What can hang from each mark
Q_190: Q_739 Q_813
Q_619: Q_643
Q_222: Q_300 Q_637
Q_150: Q_643
Q_637: Q_643
Q_271: Q_134 Q_637
Q_232: Q_637
Q_813: Q_643
Q_722: Q_643
Q_134: Q_271 Q_643
Q_643: Q_134 Q_616 Q_781 Q_813

Each row was made from one small tree. Brackets hold a mark, then the marks that hang from it, in the order of their numbers. Every link used is in the known rows. Write each row's tree.
Known rows
{Q_222 {Q_637 {Q_643 Q_134 Q_616 Q_781 Q_813}}}: [-0.674  1.064 -2.182 -0.134  3.002 -0.457 -1.311  0.291 -3.166 -1.289
 -0.559 -0.053  0.402  0.614  2.163  3.465 -0.350  1.103 -0.291  1.814
  0.444 -3.691  1.484  0.605]
{Q_637 {Q_643 Q_134 Q_813}}: [ 0.401 -0.082  0.055  0.313  1.455 -0.949 -0.293 -1.362 -1.471 -0.180
  1.174 -0.476 -0.585  2.266 -0.866 -1.359 -0.552 -2.857 -0.799 -0.472
 -0.468 -1.033  1.782  2.532]
{Q_722 {Q_643 Q_134}}: [-1.735 -0.327  1.080  0.152 -0.698 -0.704  0.132 -2.989  0.746  2.974
  1.387  1.079 -0.616 -0.201 -2.251 -1.726 -0.390 -2.085  2.075 -0.568
 -2.028  0.929  1.900  1.716]
{Q_190 {Q_813 {Q_643 Q_134 Q_616 Q_781}}}: [-1.458  3.114  0.886 -0.316  0.222  0.365  1.877  2.058 -1.927  0.662
  0.439 -1.247 -1.372  0.395  1.293  1.081  1.194  0.261  3.415  1.369
 -0.201  2.583  1.620  0.261]
{Q_232 Q_637}: [-0.209 -1.863  0.894 -1.776 -1.167 -0.152  1.484 -2.356  1.991  2.869
  3.650  2.596 -0.021  1.173 -2.061 -0.851  0.486  0.465 -2.074 -2.377
 -3.238  3.131  0.215  2.744]
{Q_813 Q_643}: [-1.535  0.129  1.572 -1.037 -2.168 -0.111  0.781 -1.389  1.976  2.873
  0.722  0.913 -0.695  0.416 -1.567 -2.578  0.024 -2.105 -0.764  0.190
 -1.551  1.254 -0.052  1.908]
{Q_190 Q_739 {Q_813 {Q_643 Q_134 Q_616}}}: [ 0.905  3.592  1.186  1.093 -0.610 -1.342  1.459 -0.427 -0.417  3.126
  1.049  1.025 -2.601  1.411  4.107  0.337 -0.644 -0.430  6.361 -0.219
 -2.649  3.795  2.286  1.534]
{Q_619 Q_643}: [ 1.361 -3.022  0.974 -0.099 -2.743  0.242  1.877 -1.849  2.066  2.987
  0.659  0.964 -0.235  3.217 -2.785 -1.932 -0.228 -2.458 -2.433 -1.365
 -2.605  3.423  0.873  1.090]
{Q_190 Q_739 {Q_813 {Q_643 Q_616 Q_781}}}: [ 1.997  2.382 -1.302  0.928 -0.576  0.649  1.465  1.709  1.894  3.352
 -1.925  0.593 -3.327  1.237  3.397  0.694  0.734  1.252  4.380  0.333
 -1.262  3.291  0.228  0.032]
{Q_222 Q_637}: [-0.405 -2.380  0.240 -2.282 -1.878 -0.011 -0.090 -2.732  2.973  3.021
  1.465  2.732 -0.346  1.626 -1.061  1.981 -2.274 -0.985 -2.402 -0.159
 -2.357 -0.033 -0.089  2.566]
{Q_190 Q_739 Q_813}: [ 4.050 -1.580 -0.550 -0.048 -1.779  0.208  1.526 -1.170  4.503  4.735
  0.614  2.221 -3.939  3.960  0.855  0.589 -1.680 -1.578  2.009 -2.207
 -2.939  4.743  0.339  2.733]
{Q_271 Q_134 {Q_637 {Q_643 Q_616 Q_813}}}: [ 0.294  0.639  0.129  1.000  0.121  0.404 -2.397  0.040 -1.161 -1.933
  1.262  2.321  2.544  1.192 -1.125 -1.605 -1.953  0.025 -3.019  1.597
  1.785 -1.854  0.348 -0.060]
{Q_150 {Q_643 {Q_134 Q_271} Q_616 Q_781 Q_813}}: [ 0.405  2.343  0.062  1.059  3.553  1.000  0.351  2.935 -3.510 -2.427
  0.331 -3.316  0.855 -1.047  1.421  1.568  0.426  1.125  2.275  1.372
  0.717 -1.417 -1.355 -2.469]
{Q_722 Q_643}: [-0.844 -1.033  0.530  0.040 -1.931  0.178 -0.138 -2.797  2.984  3.921
 -0.086  1.749 -0.426  0.420 -2.665 -2.187 -0.916 -2.266 -0.152 -0.559
 -2.158  1.853  0.895  0.816]
{Q_150 {Q_643 Q_616}}: [ 1.120  1.511  2.078  1.038 -1.005  0.463  2.356 -0.486 -0.086  1.404
  2.830  1.547  0.704  0.664 -1.027 -0.840 -1.384 -1.582  0.369  0.511
 -3.232  3.848  1.271 -0.763]
{Q_232 {Q_637 {Q_643 Q_781 Q_813}}}: [ 0.778 -1.354 -2.393 -0.256  2.562  1.289 -0.509  0.765  0.077 -0.326
 -0.596  0.097  0.119  1.822 -1.173 -0.647  1.914  0.854 -3.420 -1.607
 -0.242 -0.862 -1.257  1.669]
{Q_271 Q_134 {Q_637 {Q_643 Q_616 Q_781 Q_813}}}: [ 0.300 -0.013 -1.931  1.122  1.507  1.417 -2.185  2.224 -1.044 -2.571
 -0.162  1.349  1.622  0.693 -1.192 -0.519 -0.047  2.011 -2.896  2.171
  3.205 -3.135 -0.645 -0.673]
{Q_643 Q_134 Q_781}: [-0.777 -1.607 -0.483 -0.892  0.319  0.022  1.915 -0.430  0.412  1.717
  2.487 -0.182 -2.252  0.345 -2.276  0.500  1.406  0.266  0.747 -0.352
 -0.474  0.289  1.320  2.269]
{Q_190 Q_739 {Q_813 {Q_643 Q_134}}}: [ 1.344  0.938  0.856  0.871 -0.586 -0.472  0.994 -0.632  1.752  3.388
  0.240  0.632 -3.384  2.569  2.268 -0.504 -0.873 -1.586  4.978 -1.264
 -2.505  2.803  0.343  3.277]
{Q_134 {Q_271 {Q_637 {Q_643 Q_616 Q_781}}}}: [ 1.531 -0.481  0.333 -0.107 -1.234 -1.745 -0.292  0.302  1.573 -1.417
 -1.442 -0.474  0.826 -2.055 -0.333  0.629 -0.976  1.713 -2.597 -0.596
  2.996 -0.731  1.081 -3.528]
{Q_150 Q_643}: [ 1.402 -1.026  1.658  0.627 -0.835  1.140  1.893 -0.552  2.040  1.702
  2.033  1.200  0.002  1.857 -2.863 -1.685 -1.636 -2.867 -1.077 -0.509
 -2.993  2.797 -0.842  0.955]
{Q_222 Q_300 {Q_637 {Q_643 Q_616 Q_813}}}: [-0.340  1.504  1.385 -0.406  2.849 -0.697 -1.588 -0.759 -0.496  1.645
 -0.985  2.381  1.745  3.361  3.174  0.547 -2.545 -3.008 -2.727  2.149
 -1.126 -2.306  0.576  0.345]
{Q_722 {Q_643 Q_134 Q_813}}: [-1.693  0.125 -0.617  0.522  1.526  0.952 -1.132 -1.668 -0.871  1.663
  0.262 -0.052  0.299  1.245 -1.341 -0.746  0.387 -2.174  1.687  0.850
 -1.526 -1.283  0.451  2.434]
{Q_271 {Q_134 {Q_643 Q_813}}}: [-0.617 -1.681 -0.248  0.242 -0.678  1.966 -1.787  0.621  0.392 -1.661
 -0.139  0.815 -0.035  0.315 -1.376 -2.704 -0.634 -1.234 -1.281 -0.608
  0.321 -0.817 -3.990  1.438]
{Q_619 {Q_643 {Q_134 Q_271} Q_616 Q_813}}: [ 0.255  0.928  1.446  0.193  0.383 -1.006  0.172 -0.299 -3.514 -0.651
  0.383 -2.466  1.533  0.947  1.498  0.227  0.088 -0.314  0.885  0.022
 -0.359  0.400  1.331 -1.520]
{Q_232 {Q_637 Q_643}}: [ 0.703 -1.428  1.285 -0.538 -1.067 -1.430  0.681 -2.437  1.728  1.833
  2.020  2.221 -0.034  1.067 -1.939 -2.622 -0.532 -0.800 -3.136 -3.594
 -2.602  2.576  1.142  1.564]
{Q_222 {Q_637 {Q_643 Q_616}}}: [ 0.046  0.551  0.946 -0.778 -1.869 -2.331 -0.478 -2.816  0.672  1.798
  0.703  2.772  0.416  0.368  0.853  0.707 -3.275 -0.886 -2.088 -0.132
 -1.969  0.524  2.808 -0.214]
{Q_637 {Q_643 Q_134 Q_781 Q_813}}: [ 0.384 -0.661 -1.991  0.443  2.801  0.253 -0.185  0.738 -1.468 -0.770
 -0.289 -1.631 -1.336  1.613 -1.077 -0.405  1.093 -1.048 -0.622  0.136
  1.071 -2.248  0.668  1.928]

Which tree is each row?
[ 0.493  0.280 -1.464 -0.245  0.225  0.490 -0.439  2.257 -0.437 -3.009
 -3.251 -2.733 -0.064 -2.819  2.098  1.121  1.351  1.444  0.348 -0.316
  2.060 -0.691 -2.619 -2.948] => {Q_134 Q_271 {Q_643 Q_616 Q_781 Q_813}}
[-1.681  2.239 -0.117 -0.553 -0.987  0.115  1.517  0.825 -0.144  1.876
 -0.121 -0.030 -0.788 -1.434 -0.026 -0.916  1.971  0.936  0.806  1.933
 -0.353  0.953  1.109 -0.623] => {Q_813 {Q_643 Q_616 Q_781}}
[ 0.077  0.085 -1.799  0.780  1.914  1.268  1.641  1.328 -3.825 -0.432
  0.148 -1.588  0.466  2.175  0.168  1.407  2.955  0.654  0.688  1.730
 -0.612  0.206  1.628  0.170] => {Q_619 {Q_643 Q_134 Q_616 Q_781 Q_813}}
[-0.287 -0.694 -1.036 -1.306  2.390  0.292 -0.683  1.081 -0.808 -0.571
 -0.008 -3.270 -1.272 -0.269 -0.127  1.362  1.243  0.939  0.439  0.017
  2.032 -2.919 -1.360  0.313] => {Q_643 {Q_134 Q_271} Q_781 Q_813}
[-0.661 -0.739 -0.462  0.824 -0.895  1.968 -1.598  0.825 -0.735 -3.961
  0.338  2.254  2.738 -0.606 -0.344 -0.017 -0.477  0.781 -1.346  1.215
  1.202 -1.156 -2.562  0.155] => {Q_271 {Q_134 {Q_643 Q_616 Q_813}} Q_637}
[-0.277 -0.750  1.865 -0.300  0.191 -2.164  0.849 -2.599 -0.553  0.989
  3.488  1.517 -0.155  0.705 -1.331 -2.211 -0.202 -0.481 -0.991 -3.454
 -2.546  1.743  2.320  2.477] => {Q_232 {Q_637 {Q_643 Q_134}}}
[-0.972  0.144 -1.902  0.658  0.483  2.166 -0.941  2.851 -1.512 -2.527
 -0.969  0.093 -0.145 -1.562  0.219 -0.925  1.404  1.884  0.245  0.990
  1.538 -1.052 -2.886 -0.869] => {Q_271 {Q_134 {Q_643 Q_616 Q_781 Q_813}}}
[ 1.735  0.113 -1.417  0.065  1.092 -0.136 -1.592  1.562  0.131 -3.002
 -2.638 -1.469  1.756 -0.655  0.584  1.645 -0.224  1.495 -2.941  0.823
  3.753 -2.783 -0.363 -2.804] => {Q_134 {Q_271 {Q_637 {Q_643 Q_616 Q_781 Q_813}}}}
[-0.294  0.235 -1.291 -0.758  2.136  0.390 -0.386  1.389 -1.865 -2.850
  0.330 -1.803  1.551 -1.298  0.784  4.012  1.371  2.900  0.235  1.937
  3.015 -3.116 -0.092 -1.068] => {Q_643 {Q_134 {Q_271 Q_637}} Q_616 Q_781 Q_813}
[ 0.336  2.264 -0.447  0.348  2.314 -1.802 -0.782  1.305 -3.183 -1.892
 -0.869 -3.276 -0.504 -1.531  1.833  0.249  0.272  1.096  0.689  0.065
  2.563 -2.297  1.502 -2.311] => {Q_637 {Q_643 {Q_134 Q_271} Q_616 Q_781 Q_813}}
[-1.824  1.924  0.868  0.200  0.134 -1.771 -0.315 -0.359 -0.974  1.372
 -0.684 -1.819 -0.534 -3.762  0.399 -0.069  0.423  1.881  3.472 -0.187
  0.777 -0.302  1.598 -3.301] => {Q_722 {Q_643 {Q_134 Q_271} Q_616 Q_781}}
[-0.660 -1.890 -0.712  0.702 -1.931  1.388 -0.164  1.695  1.026 -3.175
  0.043  2.020  1.025 -2.632 -1.447 -0.031  0.455  2.896 -0.997  0.265
  2.011 -0.112 -2.152 -1.195] => {Q_271 {Q_134 {Q_643 Q_616 Q_781}} Q_637}
[ 2.310  0.320  0.319  0.380 -1.690  0.529  0.675 -0.295  3.888  4.328
 -1.209  1.446 -3.257  3.083  1.860 -1.084 -1.215 -1.916  2.857 -1.230
 -2.612  3.609 -0.905  2.424] => {Q_190 Q_739 {Q_813 Q_643}}
[ 0.139 -0.087 -2.758  0.296  0.458  1.696  0.932  1.799 -0.711 -2.182
 -2.041 -0.795 -0.337 -1.059  1.017  1.308  2.563  0.770  0.198  0.910
  0.262  0.361 -1.296 -0.456] => {Q_134 {Q_643 Q_616 Q_781 Q_813}}
[-0.204 -3.806 -2.798  0.520  0.506  3.947 -2.172  2.754  1.396 -4.450
 -1.878  0.758  1.252  0.009 -2.253  0.045  0.947  1.375 -2.700  0.523
  3.058 -3.316 -5.680  1.153] => {Q_271 {Q_134 {Q_643 Q_781 Q_813}} Q_637}
[ 0.752 -2.829  0.011 -0.846 -1.997 -0.238  0.200  0.864  3.359 -1.156
 -2.735 -2.062 -1.763 -2.907 -0.406 -0.580  0.214  0.289 -0.834 -2.914
  1.464  0.387 -3.233 -2.000] => {Q_134 Q_271 {Q_643 Q_781}}
[-2.857  3.477  2.572 -0.287 -1.132 -1.913  1.608 -1.398 -2.314  1.690
  2.942  0.411 -0.132 -1.302  0.658 -1.272  0.626 -0.680  2.830  1.211
 -1.789  1.422  3.198  0.975] => {Q_813 {Q_643 Q_134 Q_616}}
[-2.221  1.637  1.370 -0.571 -0.316 -1.041  0.068  0.938 -0.870 -1.896
 -0.168 -1.720  1.289 -3.476  0.929  1.513  1.066  2.880  1.491  1.326
  2.600 -2.214  0.162 -1.943] => {Q_813 {Q_643 {Q_134 {Q_271 Q_637}} Q_616 Q_781}}
[-0.004 -0.891  1.049 -0.655  2.896  0.248 -2.219 -0.873  1.418  1.944
 -1.708  2.076  1.005  4.703  1.377 -0.193 -2.749 -4.360 -4.104  1.095
 -0.902 -3.505 -1.498  2.119] => {Q_222 Q_300 {Q_637 {Q_643 Q_813}}}
[-1.461 -0.655  0.630 -0.268  0.267 -0.740 -0.953 -0.561  1.043  1.632
 -1.502 -2.176 -1.150 -2.524 -1.203 -0.870  0.090  0.571  2.213 -1.227
  1.109 -1.384 -0.442 -1.664] => {Q_722 {Q_643 {Q_134 Q_271} Q_781}}
[ 0.540  0.862  0.619 -0.259 -1.080 -0.592 -0.587  0.244 -0.443 -2.268
 -1.666 -1.687  0.799 -2.284  2.446  0.061 -0.469 -0.378  0.255 -0.878
  0.545  0.589 -1.582 -2.353] => {Q_134 Q_271 {Q_643 Q_616 Q_813}}
[-0.685 -1.282  1.236  0.509 -3.234  0.394 -0.294 -0.337  0.938 -2.372
  1.549  3.149  1.965 -1.976 -1.245 -1.069 -1.285  1.086 -1.042 -0.320
  0.504  1.096 -1.131 -0.600] => {Q_271 {Q_134 {Q_643 Q_616}} Q_637}
[ 1.647  0.224  2.416 -0.252 -2.541 -2.830 -0.434 -1.595  1.638 -0.878
  0.130  0.693  1.678 -1.414 -0.074 -0.353 -2.732 -0.175 -2.716 -1.094
  1.453  0.523  2.038 -2.809] => {Q_134 {Q_271 {Q_637 {Q_643 Q_616}}}}
[ 0.376  0.496 -0.528  0.254  1.699  0.109  0.484  1.655 -3.478 -1.227
 -1.064 -3.577  0.691  0.275  1.367  1.281  1.862  1.479  0.707  0.526
  1.253 -0.819  0.204 -2.269] => {Q_619 {Q_643 {Q_134 Q_271} Q_616 Q_781 Q_813}}
[ 0.199 -0.243 -0.367  0.859  0.234 -1.157  1.189 -0.297 -0.868 -1.576
  1.388  0.874  0.510 -0.637 -1.089  1.292  0.518  1.074 -0.537  0.538
  1.330 -0.358  3.509 -0.114] => {Q_271 {Q_637 {Q_643 Q_134 Q_616 Q_781}}}
[ 1.228 -3.355 -0.276 -0.575 -1.113  1.294 -1.773  0.147  2.618 -4.037
 -2.709 -1.073  2.044 -0.671 -0.230  1.369 -0.781 -0.874 -2.744 -1.203
  2.116 -1.831 -4.383 -0.176] => {Q_134 {Q_271 Q_637} {Q_643 Q_813}}
[-0.959 -1.813 -1.946  0.152  2.454  1.791 -2.758  0.756  0.456 -2.048
 -2.866 -2.113  1.756 -1.030 -1.170  2.008  0.734  1.277  0.462  0.939
  3.127 -4.792 -2.608 -0.620] => {Q_722 {Q_643 {Q_134 {Q_271 Q_637}} Q_781 Q_813}}
[ 0.285  0.355  2.456 -0.621 -3.401 -2.311  0.670 -0.978  1.129 -0.705
 -0.642 -0.602 -0.302 -3.492  1.434 -0.901 -1.132 -0.168  0.434 -2.233
 -0.248  2.664 -0.204 -3.049] => {Q_134 Q_271 {Q_643 Q_616}}
[ 0.142 -0.670 -0.930  0.053 -1.912  0.031  2.156  0.649  0.866 -0.626
 -0.826  0.270 -1.109 -2.276  0.018  0.396  1.661  0.852  0.534 -0.542
 -0.622  2.504  0.126 -1.097] => {Q_134 {Q_643 Q_616 Q_781}}
[-1.989  2.014 -2.349  0.895  2.794  1.115 -0.451  0.299 -2.941  0.533
 -0.560 -0.712  0.304 -0.727  0.172  1.059  2.431  0.811  3.168  2.537
 -0.302 -1.296  1.516  0.078] => {Q_722 {Q_643 Q_134 Q_616 Q_781 Q_813}}
[-0.616  2.547  1.291 -1.003  0.939 -1.677 -0.137 -0.716 -2.927 -0.244
  2.272 -1.736  0.233 -0.809  1.825  1.284 -0.154  0.352  1.710  0.647
  0.333 -0.596  1.620 -0.528] => {Q_643 {Q_134 Q_271} Q_616 Q_813}
